Each row was made from one walk, in order. Every step used is in the known rows, and no mark comes twice. Write each row's walk.
In the rows, 128 means zero.
Known rows:
bifa -> vono -> rimev -> pazu: [116 121 186 130 136 175 126  92 106 103 120 113 133 132 132 139 172 124
 122 123 105 231 124 106 137 128  70 141 120 125 125 191]
tumusi -> voboka: [157 158 132 115 167 146 131 131 105 100 122  96 152 118  98 114 150 134
 131 159 130 181 112 123 105 115 114 149 155 130  98 138]
bifa -> sipi: [159 135 160 147 137 149 141 111 111  90 131 140 142 125 127 135 149 140
 120 127 105 197  98 129 133 119  88 154 155 131 118 148]
bifa -> vono: [136 135 170 119 139 172 141  94 102  97 117 121 143 112 128 124 164 120
 140 119 105 199 115 106 120 123  80 141 143 128 117 166]
kibu -> pazu: [141 150 177 128 140 139 135  95  94 110 137  93 137 125 117 151 157 129
 117 126 136 193 103 155 106 130  92 128 169 170 116 149]
fotovet -> tozi: [132 148 144 139 152 139 147  96 118 110  97 116 157  93  88 118 163 146
 119 138 119 180 103 150 123 157  84 138 157 113 115 140]
voboka -> tozi -> kibu: [ 97 157 138 133 135 158 152 108 114 107 146  92 171 109  85 133  97 126
  92 132 150 181  75 106 120 142 123 156 129 149 112 169]
tozi -> fotovet: [130 139 140 128 148 146 137 129 128 127 150  83 155 115  94 144 135 144
 112 141 116 204 121 109 127 139 122 150 158 128  92 148]
rimev -> bifa -> sipi -> voboka -> tozi -> kibu -> fotovet: [ 90 149 164 161  76 190 160  92  95  76 119 110 198 118 105 102  85 147
  82 119 150 233  13 119 132  67 137 162 122 139  79 179]
kibu -> fotovet -> tozi: [115 146 142 122 152 148 144  71  99 134  83 105 175  70  95 100 165 135
 109 130 113 176 106 165 125 138  84 124 164 113 107 146]
fotovet -> kibu -> voboka: [118 136 153 152 155 136 148 108 117 131 105  89 139 105  89 151 176 123
 119 137 128 185 117 125  98 151 116 138 127 139 127 150]
bifa -> sipi -> voboka -> tozi -> fotovet -> kibu -> pazu: [136 141 194 206 102 160 152 106 108  71 105 115 157 149 103 171 126 149
 120 167 180 250  98 116 113  86 129 136 144 133  93 137]
vono -> bifa -> sipi -> voboka -> tozi -> kibu -> pazu: [102 140 206 164  83 155 128  94 102  63 130 132 162 133 105 142 115 140
 118 146 184 237  54 139 120  64 113 146 123 184  95 162]
rimev -> pazu: [132 151 159 145 144 146 152 124 102 121 141  91 151 139 107 159 140 122
  96 118 103 193  91 136 109 146 105 137 149 117 140 166]
sipi -> rimev -> vono: [118 152 120 124 146 134 145 134 116  84 131  95 151 145 124 133 132 105
  88 119  69 169  99 133 137 144  30 114 143  69  93 166]
fotovet -> kibu: [153 137 135 141 165 138 142 121 120 122  99  98 136 128  97 139 156 147
 118 137 116 178 128 105 101 142 109 144 131 123 121 167]
fotovet -> kibu -> tozi: [125 142 137 138 145 152 144 129 101 105 103 105 140 129  82 127 140 147
 138 124 113 195 121 104 125 137  95 136 145 130 102 187]
vono -> bifa -> sipi -> voboka -> tozi -> fotovet: [110 127 170 168  91 156 125 109 115  64 134 148 166 116 109 130 120 147
 128 172 140 216  90 103 141  72 119 156 120 136  63 142]
bifa -> sipi -> voboka -> tozi -> kibu: [117 147 165 167  93 171 157 115 108  63 135 128 186 131  99 145 103 141
 107 142 155 224  46 111 122  97 130 162 128 128 113 143]
tumusi -> voboka -> tozi -> kibu: [114 171 129 129 152 157 144 124 113  92 135  89 176 113  70 110  95 125
 108 160 173 191  78 106 112 117 135 160 133 146  96 158]
tumusi -> voboka -> tozi -> kibu -> fotovet: [ 99 170 125 113 151 170 141 100  94 117 122  74 190  88  77  89  95 117
  95 152 169 186  82 123 111  96 134 148 139 145  88 163]
voboka -> tozi: [115 160 138 138 136 154 145  94  95  91 132 118 156 100 113 127 125 117
 106 147 124 152  92 116 120 139 100 140 137 143 106 150]
vono -> rimev: [130 123 142 111 149 147 109 100 116 113 133 107 136 104 120 127 168 154
 116 148 108 181 136 114 132 136  92 151 128 150  99 157]
rimev -> vono: [137 158 130 126 163 147 146 127 116 111 135  97 160 121 113 119 162 116
 100 120  85 167 107 131  94 158  65 114 160 108 114 159]
kibu -> tozi -> fotovet: [102 143 141 129 127 158 139 136 110 111 157  88 160 116  80 131 117 144
 133 129 113 217 112 108 149 136 107 146 172 133  73 166]
bifa -> vono -> sipi -> voboka -> tozi -> fotovet: [106 154 159 142 125 206 145  93 103  57 114 109 166 105 112 133 136 139
 142 159 139 247 117  61 116  95 115 157 125 118  74 145]
sipi -> voboka: [142 145 149 130 118 154 136 119  95  94 129 102 172 124 108 143 159 142
 129 143 114 187  92 123  92 115 119 137 144 115 111 125]
sipi -> rimev -> vono -> bifa -> tozi -> fotovet: [ 76 119 120 161 140 139 129 139 157  77 140  98 155 162 121  91 127 119
  98 144 100 197  87  96 177 138  36 128 121  69  45 194]
tumusi -> voboka -> tozi: [129 174 128 132 153 158 136 111  96  78 123 112 160 104  99 106 126 116
 121 174 148 157  98 115 111 112 114 147 139 137  93 137]
bifa -> tozi -> fotovet -> kibu: [124 117 133 186 162 158 146 130 150 114 112  84 154 155  95 116 143 155
 117 151 146 210 108  72 136 159 123 158 133 102  92 169]
vono -> sipi -> rimev -> bifa -> tozi: [ 98 137 117 155 142 170 148 107 131  41 116 100 132 163 134  90 114 157
  98 120 111 208  42  76 181 128  72 180 107 104  58 203]
kibu -> fotovet -> tozi -> voboka: [103 149 139 107 133 134 146  90 115 130  84  95 168  84  80 104 183 142
 119 124 108 191  98 172 100 140 112 121 174 101  84 151]
vono -> bifa -> tozi -> kibu -> voboka: [ 58 117 163 155 135 151 132 104 143 114 142  93 161 114  88  99 154 122
 121 130 162 206  49 117 139 145 115 163 109 170  99 181]
sipi -> rimev: [122 138 132 119 132 131 136 119 109  88 132 102 143 132 116 145 121 125
 106 129  94 171  98 127 154 125  70 143 135  96  93 159]
voboka -> tozi -> fotovet -> kibu: [116 145 131 164 150 150 147 120 127 117 114  93 151 116  83 142 115 139
 104 162 145 189 129  78 122 140 131 149 126 122  91 164]
voboka -> tozi -> fotovet -> kibu -> pazu: [116 152 166 171 142 144 148 103 114 113 118  80 139 126  90 162 119 136
 102 159 174 206 126 110 114 130 120 134 146 156  93 164]

Which walk is each row?
[ 92 152 146 168 142 147 154  88 105 106 104 103 147  89  89 143 151 104
 109 154 145 164 101 113 105 150 117 138 115 147 118 150] : fotovet -> kibu -> voboka -> tozi
[145 130 136 148 165 138 142 139 138 139 117  79 144 132  79 151 139 158
 114 145 129 209 145  91 116 143 129 152 141 113  98 165] : tozi -> fotovet -> kibu
[120 142 138 117 161 131 122 125 120 111 129 114 144 115 113 106 171 120
 112 130  83 163 121 127 100 137  57 113 134 130  94 179] : rimev -> vono -> bifa
[111 144 141 103 149 160 141 104 108 154 134  65 177  97  89 117 124 137
  91 109 129 198  94 133 115 123 122 146 150 141 112 176] : tozi -> kibu -> fotovet
[160 134 170 154 109 159 143 116 102  71 123 138 164 134 125 146 158 147
 132 140 110 213  81 131 112  94 108 149 149 114 115 122] : bifa -> sipi -> voboka
[ 88 178 120 122 143 197 155  97  91  93 114  67 202  96  93 103 120 127
  86 131 129 210  84 110  79 113  99 127 130 112  93 162] : rimev -> vono -> sipi -> voboka -> tozi -> kibu -> fotovet
[105 154 134 146 133 157 144 110 116 108 151  97 164 100  98 136 108 127
 100 156 135 182 105 100 134 138 120 151 146 137  83 147] : voboka -> tozi -> fotovet
[127 149 120 110 160 145 132 112 109  76 119  98 128 127 119 138 128 146
 111 131  93 195 116 106 149 119  67 159 127 105  88 162] : vono -> sipi -> rimev
[122 167 132 137 133 178 144  94  87  58 116 112 164 102 110 131 138 144
 124 160 131 187  95  95  95 110 115 154 120 134  96 126] : vono -> sipi -> voboka -> tozi
[ 80 147 164 150 143 140 162  97 133 133 117  82 176  80  53 134 155 128
 103 124 152 222  72 161 126 168 111 149 147 137 123 145] : fotovet -> tozi -> kibu -> voboka
[149 136 164 152 121 155 149 115 119  79 128 135 137 139 127 119 133 156
 102 111 105 210  60 119 146 110 101 168 145 141  94 180] : rimev -> bifa -> sipi
[ 88 128 131 147 159 153 135 131 153 102 137  95 167 148 101  76 145 129
  99 121 129 196  65 104 124 156  69 138 121 124  92 207] : rimev -> vono -> bifa -> tozi -> kibu
[109 132 153 163 153 137 146 124 136 146 123  66 145 105  72 160 159 132
 113 148 139 216 132 110 114 152 138 146 136 130 104 150] : tozi -> fotovet -> kibu -> voboka
[150 135 172 164  91 169 150 120 109  59 123 132 158 149 126 128 138 162
 116 122 111 227  44 121 124  85 118 161 138 121  91 154] : rimev -> bifa -> sipi -> voboka
[112 181 165 138 147 153 140 108 101  88 136  75 162 123  77 129 103 121
 104 153 202 208  75 134 104 106 127 146 153 176  98 158] : tumusi -> voboka -> tozi -> kibu -> pazu
[119 144 140 173 122 160 149 127 118  94 107  91 173 129  80 151 120 147
 119 175 151 204 114  79 101 117 146 141 121 104  88 139] : sipi -> voboka -> tozi -> fotovet -> kibu
[109 144 135 123 127 136 144 150 117  99 103  93 133 147  64 133 161 154
 151 116 106 208 109 109 101 142 127 133 154 116  78 191] : fotovet -> kibu -> tozi -> voboka
[106 129 130 150 160 152 129 116 134  84 124 120 152 140 130  72 171 118
 114 136 103 165  85 109 121 151  48 123 127 120  84 186] : rimev -> vono -> bifa -> tozi
[140 142 156 110 166 184 137  90 105  85 105 115 127 106 126 117 172 136
 142 120 104 218 137  87 115 120  77 159 135 138 107 172] : bifa -> vono -> sipi
[131 158 122 158 169 150 141 135 127 100 103  85 156 124  70 122 115 140
 119 188 168 195 135  76 115 117 142 155 132 116  74 153] : tumusi -> voboka -> tozi -> fotovet -> kibu
[ 93 145 163 131 137 147 149 114 122 136 154  67 168  97  75 149 140 120
 102 117 143 211  72 134 111 152 128 152 140 159 125 155] : tozi -> kibu -> voboka
[117 120 175 156 111 122 129 123 111  75 125 144 125 165 131 151 117 124
 104 123  94 212  79 139 176  87  54 148 113  98 101 194] : vono -> bifa -> sipi -> rimev -> pazu
[ 98 152 137 102 112 143 140 142 107  90 139  98 145 129  80 125 153 140
 148 110  94 203  90 126 113 137 119 135 171 131  70 174] : kibu -> tozi -> voboka
[120 125 147 119 137 156 115 103 123 101 132 103 131 118 118 111 152 167
 100 131 108 193  97 103 144 128 101 163 118 161  73 190] : vono -> rimev -> bifa
[ 95 119 141 128 128 135 119 118 143  84 124 118 137 144 109  88 182 143
 143 133 119 181  74 109 117 136 116 151 126 136  62 180] : vono -> bifa -> tozi -> voboka
[124 137 173 126 124 179 147  98 112  86 116 119 138 127 126 108 148 132
 122 101 104 210  78  95 133 117  90 153 133 137  92 199] : rimev -> bifa -> vono
[152 141 172 146 158 133 138 106 106 120 101  85 125 139 103 157 163 142
 118 131 148 197 126 136  93 131 101 127 150 154 124 167] : fotovet -> kibu -> pazu
[148 119 176 145 104 144 119 114 108  72 118 155 152 127 123 128 164 153
 145 145 112 208  93 128 120  71 101 148 127 137  93 142] : vono -> bifa -> sipi -> voboka
[ 33 125 143 159 130 138 139 124 152  82 140  84 168 142 101  96 133  94
  89 120 124 204  40 124 162 151  43 135  99 105  75 197] : sipi -> rimev -> vono -> bifa -> tozi -> kibu -> voboka
[105 134 162 127 108 165 145 105 114  60 113 117 132 147 135 120 120 124
 112  98  90 212  69  97 172 102  61 151 116  99  73 208] : sipi -> rimev -> bifa -> vono
[143 165 129 124 160 171 147 127 106  77 116  89 164 124 113 124 173 143
 118 137  89 202 112 109  71 131  81 126 144  96 103 140] : rimev -> vono -> sipi -> voboka
[145 137 172 157 158 134 141 123 127 136 119  66 132 141  87 166 145 152
 113 143 158 230 137 120 108 131 120 134 160 146 101 165] : tozi -> fotovet -> kibu -> pazu
[ 71 155 152 157 122 156 149  96 114 112 156  85 167  76  89 146 127 101
 102 157 144 189  93 117 133 147 128 144 140 153  88 132] : kibu -> voboka -> tozi -> fotovet
[ 88 111 115 180 159 133 133 145 168  88 104  94 144 176 108 100 133 133
 103 146 111 202 111  77 164 140  45 128 103  59  50 213] : sipi -> rimev -> vono -> bifa -> tozi -> fotovet -> kibu
[ 85 156 161 116 123 219 149  68  81  81  95  93 187  88 104 104 126 131
 124 127 150 240  88  87 103  79 114 151 117 132  96 171] : bifa -> vono -> sipi -> voboka -> tozi -> kibu -> fotovet
[ 85 157 133 118 136 170 148  86  95 130 131  82 186  83  89 110  98 120
  80 127 148 176  77 125 119 121 121 142 136 151 104 175] : voboka -> tozi -> kibu -> fotovet
[138 115 166 143 123 161 119 102 128  78 126 139 127 130 134 109 149 174
 106 128 108 220  87 108 165 108  91 176 124 157  78 189] : vono -> rimev -> bifa -> sipi
[115 160 145 146 105 168 145  97  85  71 125 118 180 109 112 138 133 125
 120 160 129 167  76 115  97 114 116 136 129 123 102 123] : sipi -> voboka -> tozi
[116 151 124 116 146 151 141 116 117  63 121  96 122 141 118 121 111 158
  95 111  91 204  77  96 162 113  79 172 112 114  62 195] : vono -> sipi -> rimev -> bifa
